What can hang from each mark:
sulu: fuzozu goli melu vubuf
nivol: fuzozu goli sulu
fuzozu: bifizak goli nivol sulu vubuf
vubuf: bifizak nivol
goli: bifizak fuzozu melu sulu vubuf
bifizak: fuzozu goli melu nivol sulu
melu: bifizak fuzozu goli nivol sulu vubuf

Each row was made from one small tree. Brackets hold a mark, then the marks that hang from it, in alphabetical order. Every link used is in the known rows. Write each row's tree.
Known rows:
{vubuf {bifizak goli} {nivol fuzozu}}: [-24 -13  37  42 -22  -1  43  61  33  15  -7 -19   8  18 -32 -24 -42 -49
  -8 -36   8 -21  53 -52  14  30  54  19 -11  27  32 -15  30  25 -50  -1
 -20  17  -9]
{vubuf {bifizak fuzozu {melu nivol}}}: [-20  -8  14  20  -1   4  49  51  25  47   8 -38  10   8 -20  -4   7 -12
   0 -33   0  17  18 -38   8   4  33  11   5  32  20 -21  13   3 -21 -11
 -39  23   3]
{sulu {goli bifizak melu}}: [ 21  -9 -12  15  -4   3  13  27 -12  25 -15  -6  29 -13 -11 -18 -26  -1
  -8  38   4  12  26 -12 -11  11  22  -5   2   3  -2  20  30  -2 -15   1
   8  25  13]
{nivol {goli melu}}: [ -6   1  -1   1 -27  -1   9  31 -13  13  -7   5   9 -21 -34  -6 -13  -7
 -10  15 -15  -5  23  -8  27  41  14 -34  25 -12  -8  15  22  21  -8   2
 -16 -14 -13]
{fuzozu goli nivol}: [ 34   1  53  -2 -31  21  -2  23  15  22 -17  42  -9 -31  -9  35 -19  27
  30 -22 -16   2  21 -17  -8 -25  -2   0  28  -4  -5 -14  14   2  -8  -5
  19 -27  11]
{nivol {fuzozu bifizak}}: [ 18   4  14  17 -18  17  18  34  21   7   9   4  -1 -19 -36  11 -19   5
  32   7  -1 -11  18 -23  -7  19  14   5  19   5   4  25  47  22 -15  44
  -5   2   2]
{sulu fuzozu {melu goli}}: [ 27 -11  33  16   0  -2 -23  23  19  -3  13 -59  19 -19  29   5 -22   6
 -24   2  -3   7  -1 -26 -31  30  18 -24 -31  15 -21 -12   1 -21  -4 -21
 -17 -14  17]
{nivol fuzozu {goli melu vubuf} sulu}: [-16  -1  -9  -7 -37  -2  46  47 -45  15  16   0 -13 -69 -98 -27  -7 -23
   1  53  -8 -14  50 -11  16  70  15 -45  39 -30 -19  55  48  60  -9   2
   0 -17 -41]
{bifizak goli {melu vubuf} {nivol fuzozu} sulu}: [-75  -3  -6  85 -16  -2  88  63  25  44   7 -65  50  22 -45 -28  -6  -6
  56  -1  18  11  47  10   4  71  37   6  24  31  38  14 -32  19  -1  34
  -5  37  46]
{nivol {sulu {fuzozu bifizak vubuf} melu}}: [ 28  -9  10   4 -22   8 -32  39  -5 -15  22 -14  -4 -75  -1  31 -20  19
   2   9   6  -2   2 -11 -20  35  14 -23 -30   5 -29  20  47  19  12   4
   6   8   0]
{bifizak sulu}: [ -6 -12  -2  27 -13 -19  52  53  15  20   1 -19  12  -1 -35 -13   2  -5
  10  -5  17  -1  15   0   7  26  21  -8   5  14  -9   1  15   9   4  21
   6  14   7]
{sulu goli}: [ 17 -10  24  25 -11 -10  16  32  15  10  -4 -28  18 -17  -7  -3 -40 -19
  -9  -4  -6  -7   7 -11 -20  18   6  -4  11  11   5   0  15 -10 -14  -8
  12  14  20]
{bifizak fuzozu}: [ 14  -3 -11  25  -7  -1  19  47  10  38  -1 -43   5 -13 -31 -13  -6  -7
  17 -12   1   0   5  -7   1  12  13  -7   9  11   3   3  20  -6 -12   6
 -19  26   4]
{goli bifizak {vubuf nivol}}: [ 14 -18 -25   3   4  24   0  29 -25  27 -16  21  13  10 -28 -20 -19  -3
  -4   5  29  -7  32 -25   6  -6  35  20 -12   0   5  25  45  17 -39 -21
  10   2 -19]
{vubuf {bifizak fuzozu goli}}: [-16  -5  11  38  -6  -8  35  56  -1  43 -13 -39  13   4 -17 -24  -3 -31
   4 -33  12  -1  25 -19   9  11  41   7  -1  28  14 -11  20   4 -26  -5
 -20  35   6]
{vubuf {nivol {sulu goli}}}: [  3 -24  31  22 -26 -14  26  55  35  -6   8 -22   0 -12 -28  -9 -59 -35
 -18 -13   8 -22  24 -38   4  34  18  -3 -11  14   9  -6  33  24 -26 -13
  10  22  -3]
{fuzozu vubuf}: [ 24  -9 -12   7 -21   8 -30  21  -3  -5   0 -10   4 -34 -15  26 -12  12
  11 -21   6  -8  23   5  -5   3   3  10   1   5 -15   4  29  -3  -8   9
   8 -18 -13]
{melu bifizak fuzozu goli sulu}: [ 23 -13   8 -57  30  17  32  14  28  -9  35 -36   9  78  29 -26  16  13
   0 -45  56  25  38 -74  17  -6 -11  64   3  54 -69 -19   9   3 -19   6
  16 -65   8]
{melu fuzozu {goli vubuf} nivol}: [ 11  -6  22 -54  15  27  25  -6  21   3  22 -43  -6  55  14 -26  -1  19
  10 -30  48  19  59 -65  -5 -18 -29  33  18  39 -51 -15  -5   9 -26 -17
  26 -48 -17]
{melu fuzozu {goli sulu} {vubuf nivol}}: [ 15 -16  -2 -32  -6   3 -13   4  18 -24  18 -46  -6  72  26 -17   5   6
 -18 -37  43  -5  55 -85   3 -22  -5  59  -7  38 -43 -18  -7   4 -26  -9
  16 -61   7]
{nivol fuzozu goli}: [ -5   5  26  17 -25  -2  38  41  10  10   7  -9   1 -31 -61  -1 -27 -29
  12  12 -21 -17  24 -14  20  62  14 -10  45 -18   3  32  29  29 -18  14
 -19 -18  -9]
{goli {bifizak {sulu vubuf}} fuzozu melu}: [ 31 -30 -65   5 -13  26  26  43 -28  51 -18  21  32 -11 -36 -49  39  14
 -10  79  31  35  43  16   6  23  40  -4  -6  -6 -17  37  34  -8  -1  35
  10  36  -2]
{bifizak nivol sulu}: [-18  -9   7  42 -13   3  63  58  32  26  -6 -37  24  11 -40 -38 -12  -9
  22  -5  22  10   8   8   3  38   9  -7  17  15   6   1  -3  13   0  25
  17  23   8]
{bifizak goli}: [-12 -10  10  39 -13  -7  13  36  -6  24 -12 -23  21  12 -12  -5 -17 -14
  10 -17  16 -11  28  -3  12  31  26   0   7  18   4  -2  11   4 -20   9
   0  20   6]
{vubuf {bifizak melu sulu} nivol}: [-37 -17  26  42 -17 -18  66  68  49  18   3 -19  14  16 -23  -4 -13 -22
 -14 -33   9  -3  34 -41  17  21  59   4 -31  30  33 -29  17  19 -26 -11
 -24  27  17]
{bifizak {melu nivol}}: [-17 -15  14  19  -6   8  30  29  27  30  14 -23  17  17 -15  18  -4   9
   6 -16   1  10  20 -25  11  23  16   5  14  23  11 -13   3   1 -13  -1
 -22   5   4]
{melu bifizak fuzozu {sulu goli {vubuf nivol}}}: [ 23 -28  -4 -38  21  34  39  44  35  -3  35  -7  15  48  41 -25 -24  -4
 -16 -43  29  35  33 -58   3   2   4  59 -20  54 -39  -8  13 -13 -29 -20
  29 -25  33]
{melu bifizak {nivol {sulu fuzozu}}}: [  4 -30   8 -13   9  28  59  42  19  16  36  -3   7  19 -13 -26 -16  -4
 -10 -21  32   1   7 -55  18  25   4  15   4  44 -29  -7  35  24  -4  -6
  -1   1 -22]
{goli {sulu {melu fuzozu} vubuf}}: [ 29 -18 -19 -12 -10  14 -25  25 -38   0  12 -16   3  -5   9   7  29   9
 -28  18   6  29  13 -19  -4   5  23  17  -9   5 -36  23   6 -20 -15 -21
  26 -14   8]
{bifizak fuzozu goli}: [-12   1  -4  51  -6  -5  29  50  -1  48  -8 -54  17   0 -24 -20 -15 -14
  30 -18  10  -2  25   7  11  29  30  -5  10  22  11   3   7  -2 -21   7
 -18  51  18]
{fuzozu {nivol goli {sulu melu}}}: [ 11 -10  48  -8 -31  -1  -8  43 -19   5   8  14  -4 -44 -32  30  -8  -5
  13   0 -11  10  15 -17  16  43   8 -24  29 -20 -15  25  23  40   2 -18
   9 -13  -9]
{sulu {melu {fuzozu {goli {vubuf bifizak}} nivol}}}: [ 34   2  31 -28 -17  21 -25  22  -6  14  -5   5  -3 -24   7  20   7  29
   9 -17  -1  27  31 -40 -15 -17   4   2   4   4 -23   1  11   2  -7 -32
  22 -37  11]
{fuzozu bifizak {nivol {goli sulu}} vubuf}: [ 32  15  33 -20 -34  44 -50   3 -29 -17  -3  59 -21 -52  -4  63  -6  46
  47 -14  -9   2  29   5   9 -14  10  13  27  -9 -27  34  41  35  -9  12
  19 -21   6]
{vubuf {nivol {fuzozu {sulu {melu bifizak goli}}}}}: [ 13  -4  36  10 -23  16   4  28  47 -19  19 -13  12   5 -14  -2 -31  -6
   6 -16  11  -5  34 -50   0  10  33   8  -4  22   5   0  34  19 -41  11
 -13 -21  -8]
{fuzozu sulu vubuf}: [ 32   5   4  -5 -39  18 -53   6  -5 -22   1  14  -6 -58   1  39   6  24
  21 -21  10  -3  26   9 -18 -24   4   1   5   2 -24   5  49   3 -16  27
   8 -30 -20]
{bifizak {melu goli} {nivol {fuzozu sulu}}}: [-17   9  48  39 -20  17  38  19  43   6  15 -57  25  -4 -22   3  -6   5
  38   9   6  14  28 -15 -19  28  14  -3  25   8  18  -1  -1  12 -29  24
 -10  -4  17]
{fuzozu goli}: [ 20   2  29   7 -26   6  11  25  23  16 -15  15   2 -28 -14  17 -25  11
   6 -14  -7 -14   9 -14  -1  -8   5  -1  21   3  -3 -14  20  -6 -10   0
  11 -25   8]
{nivol {goli bifizak vubuf}}: [  1  -1  -8  -7  -2  12  11  23 -43  25 -13  25  12 -19 -36  -6 -11  -9
   2  18   8  -7  17  -4  25  24  22   1  28 -21  -9  44  38  28 -22 -21
   4 -15 -12]

Write each row's tree:
[ 16  -5  -4  -3 -23  29 -42  16   1  -7   9   7  34  -1  15   3  15  18
   7 -23  19  17  -7 -24 -13 -13  11   7  12  24  -9  10  24   5  -6  16
   6 -37  -3] -> {fuzozu {sulu {melu {bifizak nivol} vubuf}}}
[ 28   7   8   8 -39  17 -19  19   5 -13  10  -1  -8 -61 -36  23  -3   8
  31   1  -1  -6  39  -1 -21   5   9   4  20  -5 -14  22  52  12 -21  43
  -3 -27 -22] -> {nivol {fuzozu sulu vubuf}}
[ -2 -13  -8   6 -24   6   2  44  14  17  -8  -2   2  15  -9 -16 -11 -15
 -22 -52   5 -16  23 -58   3 -30  30  37  -3  30  10 -21  16   1 -23 -16
 -12 -28   1] -> {melu {vubuf {bifizak {fuzozu {goli sulu}}} nivol}}
[ 28  -8   7  11 -19  11 -38  28  14  11   1 -12  18 -42  28  17 -26  22
 -19 -13 -20  -2  -7 -27 -35   9  10 -15 -16  13 -11  -9   1 -27  15 -20
 -10 -41  26] -> {sulu {fuzozu goli} {melu vubuf}}
[-20 -10  33  37 -10  -4  72  61  31  22 -12 -34  25   3 -22 -40 -20 -34
  -7 -19  14  10  11 -16 -12  21  22   4   8  25  15 -11   7  10 -11  -1
  17  25  16] -> {vubuf {bifizak nivol {sulu goli}}}
[ -2 -18   5  25  -1  -1  17  43  14  30  16 -34   8  -5  -3  14   0   4
 -15 -12  -8   9  10 -17  -9  40  26  -5 -15  16  -5 -15  10 -15  -5   1
 -37  -6  19] -> {bifizak {melu {sulu fuzozu}}}
[ 43  -4  10 -20 -18  18 -55  20  -1  -4   8 -21   1 -24  10  36   6  36
  23 -15   3  30  33 -20 -11   7  -6   6  -3   4 -31  13  11  -2  -1  -8
  16 -25   6] -> {sulu {melu {fuzozu nivol vubuf}}}
[  6 -26  30  19 -25   2  17  48 -17  34 -16  -2   4  -4 -29 -19  14 -31
 -13 -10  22  -1  39 -25   8  24  33   9   8  11   1  -5  31  18 -18   2
   3  23 -13] -> {vubuf {bifizak {goli {fuzozu {nivol sulu}}}}}
[ 15 -14 -10  12  -9  21  -9  24 -30  11   3 -20  23  14 -23 -16  15   3
 -23   9  12  12  -6 -19  11  18  33  14  15  14 -14  21  11  -1 -16 -12
  10  -5  -4] -> {goli {sulu {melu {bifizak nivol}}}}
[ 11  -4  18   8 -26   1  35  49   9  -1  23   1 -13 -42 -59   8 -15  -7
  29  22  12 -16  21 -30  -1  37  11  -1  18   1 -10  34  63  49  -6  43
   9   9 -12] -> {nivol {fuzozu bifizak} sulu}
[ -9 -11  -3  11 -10 -23  11  35  15   0  13 -40  34  12  -3  -5   8   7
   4 -13  24  14  14 -16  -6  16  19   3  -1  28 -17   3 -11   1  14   7
  12 -26  17] -> {bifizak {sulu {melu goli vubuf}}}
[ 35 -17 -17 -33 -22  56 -15  17   8  36  -3  23   2  19 -22 -40  18  27
 -18  16  21  24  42 -23   5  14   6   6  26  28 -33   4  34   1  -6  58
 -11 -16 -32] -> {goli {fuzozu bifizak} {melu nivol sulu}}
[  4 -20  17   4 -16 -16  34  46 -25   9   5 -16  -1 -43 -36 -17 -19 -34
 -24   5  14 -11  18 -25 -17  19  12  -9   4   5  -9  11  40  23 -11 -25
  29   9 -11] -> {nivol {sulu {goli {vubuf bifizak}}}}
[-11   1 -10  23  -8  20  20  33  27  38  19 -52  10 -22 -22  23  -6  25
  40 -24  -3  21  31   1   4  13  15   7  11  26   8  -3   3  -7 -11   0
 -34  26  12] -> {bifizak {fuzozu vubuf} {melu nivol}}
[ 17  18  24   1 -31  46 -29   7   7   1 -15  32  12 -18   6  18 -17  43
  19  -3   0   2  -7 -17  -9 -26  13  19  29  14  -6  14  12   7  -5  14
  33 -30  26] -> {fuzozu {bifizak nivol} {goli {sulu {melu vubuf}}}}
[ 64 -28  -3   1 -10  37 -19  24 -19  47 -25  30  12   0 -32 -12  22  10
   9  37  23  16  29  -9   3   9  20  23  22 -18  -8  29  42   0 -13  20
   4  16  -8] -> {goli bifizak {fuzozu nivol}}
[-12   4  30  31 -22  20  44  45  25  17  -3 -28  14 -12 -57 -25 -37 -29
  22   8 -11  -7  14  -6  12  64   2  -8  49 -13  15  27  10  26 -21  17
  -5  -7  -8] -> {bifizak {nivol fuzozu goli}}
[ 25   0 -26  17  -5  12   6  30 -11  30 -14 -24  25 -38 -16 -15 -27   9
  14  33   2  16  33   5 -16   5  21  -3   0   5  -5  26  30  -7 -14   1
   1  38  18] -> {sulu {goli {bifizak {fuzozu vubuf}} melu}}
[ 24   6   2 -33 -24  32 -18   9  31 -13   4  27 -17  27  26  14 -14  41
  13 -38  21 -13  40 -72   4 -42  -5  50   0  33 -27  -6  21  13 -13  11
  24 -47  28] -> {melu {fuzozu bifizak {goli sulu}} {vubuf nivol}}
[ 26 -10  -4   4  -3  22  23  42  -4  18  20 -13   9 -31 -21   3 -13  12
  37 -21  12  13  18 -12   1   0   9  14  10  23 -14  13  33  14  -6 -10
  10  24  14] -> {melu {bifizak {fuzozu {nivol {sulu goli}} vubuf}}}
[  6 -19  11   1 -32   1  -9  47  14 -18   2  -3  -9 -33 -23  13 -27 -18
 -13 -40  16 -17  39 -33   7   5  25  20 -25  15  -4 -12  47  25 -25 -10
   6 -10 -29] -> {fuzozu {vubuf bifizak {nivol sulu}}}
[ 40 -10  10 -32 -21  15 -15  27  -4  -7  16  -9 -28 -27 -11  28   9  29
  37 -18  23  13  53 -31  -2   3 -25  19   4   1 -48   8  30  23   0   4
  31 -19  -7] -> {melu {fuzozu {nivol sulu} vubuf}}
[ 21 -28   7 -12 -19  10 -18  40 -22   8  18  15   9 -10 -15  20  11  11
  13 -17  13  16  11 -36   1   9   6   7  11  11 -17  14  23  26  10 -10
  19 -21  -7] -> {fuzozu {nivol {sulu {melu bifizak vubuf}}}}
[ -4  -5  11  29  -7  14  37  59  21  40 -13 -45  13   5 -27 -37  -8 -29
   2 -29   8   9   3 -24  -3   7  19   7   9  20  19 -13  16   5 -23  -2
 -12  23  -4] -> {vubuf {bifizak fuzozu nivol}}
[ -6 -16 -14 -30  23  31  35  12  33  15  35 -37  36  80  21 -33  -2  13
  18 -63  46  17  20 -69  12 -29  -6  61  25  74 -24 -19 -10   2  -9  -2
  -4 -44  -1] -> {melu {bifizak fuzozu} goli nivol vubuf}
[ 25   2  15  -1 -44  22 -53  12  22 -31   2  15  -9 -44   3  34 -19  16
  15 -35  10 -11  38  -7 -11 -21  15   4 -11   9 -11  -6  50   9 -31  20
   2 -24 -21] -> {fuzozu sulu {vubuf nivol}}
[ -4 -24   4  29 -33  11   9  43 -10  28 -26  -8   5  25 -30 -50   0 -33
 -50  -3  17 -12  60 -38  22  21  65   7 -15  22  12 -15  28   9 -46  -1
 -18  26 -19] -> {vubuf {bifizak {goli fuzozu melu sulu}} nivol}
[  0 -27  11  14 -16  15  27  62  25   4   9   7   9  -4  -4  -5 -27 -36
 -20 -22  -2   6  29 -39  -6   4  39  22 -26  17  20  -8  29  -2 -41 -15
   3  -4  -4] -> {sulu {vubuf bifizak {nivol fuzozu}}}
[ 23 -28 -55   1  -2  36  14  31 -53  20  15  10   9  -8   6 -29  25  18
 -44  38   2  18  15 -17  -7   3  40 -11 -33  17 -35   8  24 -18 -11 -13
   0   6   2] -> {goli {melu bifizak} {sulu fuzozu vubuf}}
[ -6 -15  -5 -36   6  35  43  25  12   0  37 -18   4  34  -1 -13  -5  20
  33 -40  62  16  64 -51  38  18 -10  53  12  57 -54   4  25  35 -12   3
  30  -3 -12] -> {melu {bifizak goli} {fuzozu vubuf} {nivol sulu}}
[-18 -12   9  25 -22  -3  43  67  27   2  18 -10  26 -25 -23  -1 -24 -16
   3   7  -6  19  21   1   9  51  44 -14 -11   7   5  23   4  10  -9  -6
   8   8  20] -> {bifizak {sulu melu {vubuf {nivol fuzozu goli}}}}
[  8 -20 -10  16  -2  25  41  53  -6  23   1  -3  23 -11 -43 -23 -13 -18
  22  39  28  18  15 -14   3  34  17  26  13  -9   0  42  38  24 -21  15
  26  17 -11] -> {goli {bifizak {nivol fuzozu {sulu vubuf}}}}
[  1 -11   4  10  14   0  51  41  28  15   7 -34  27  23   3 -19 -13  -2
  22   1  37  21  30 -19   6  -5  34  27 -18  23 -10   4   9   3 -26  -3
  10  18  23] -> {melu {goli {bifizak fuzozu {sulu {vubuf nivol}}}}}
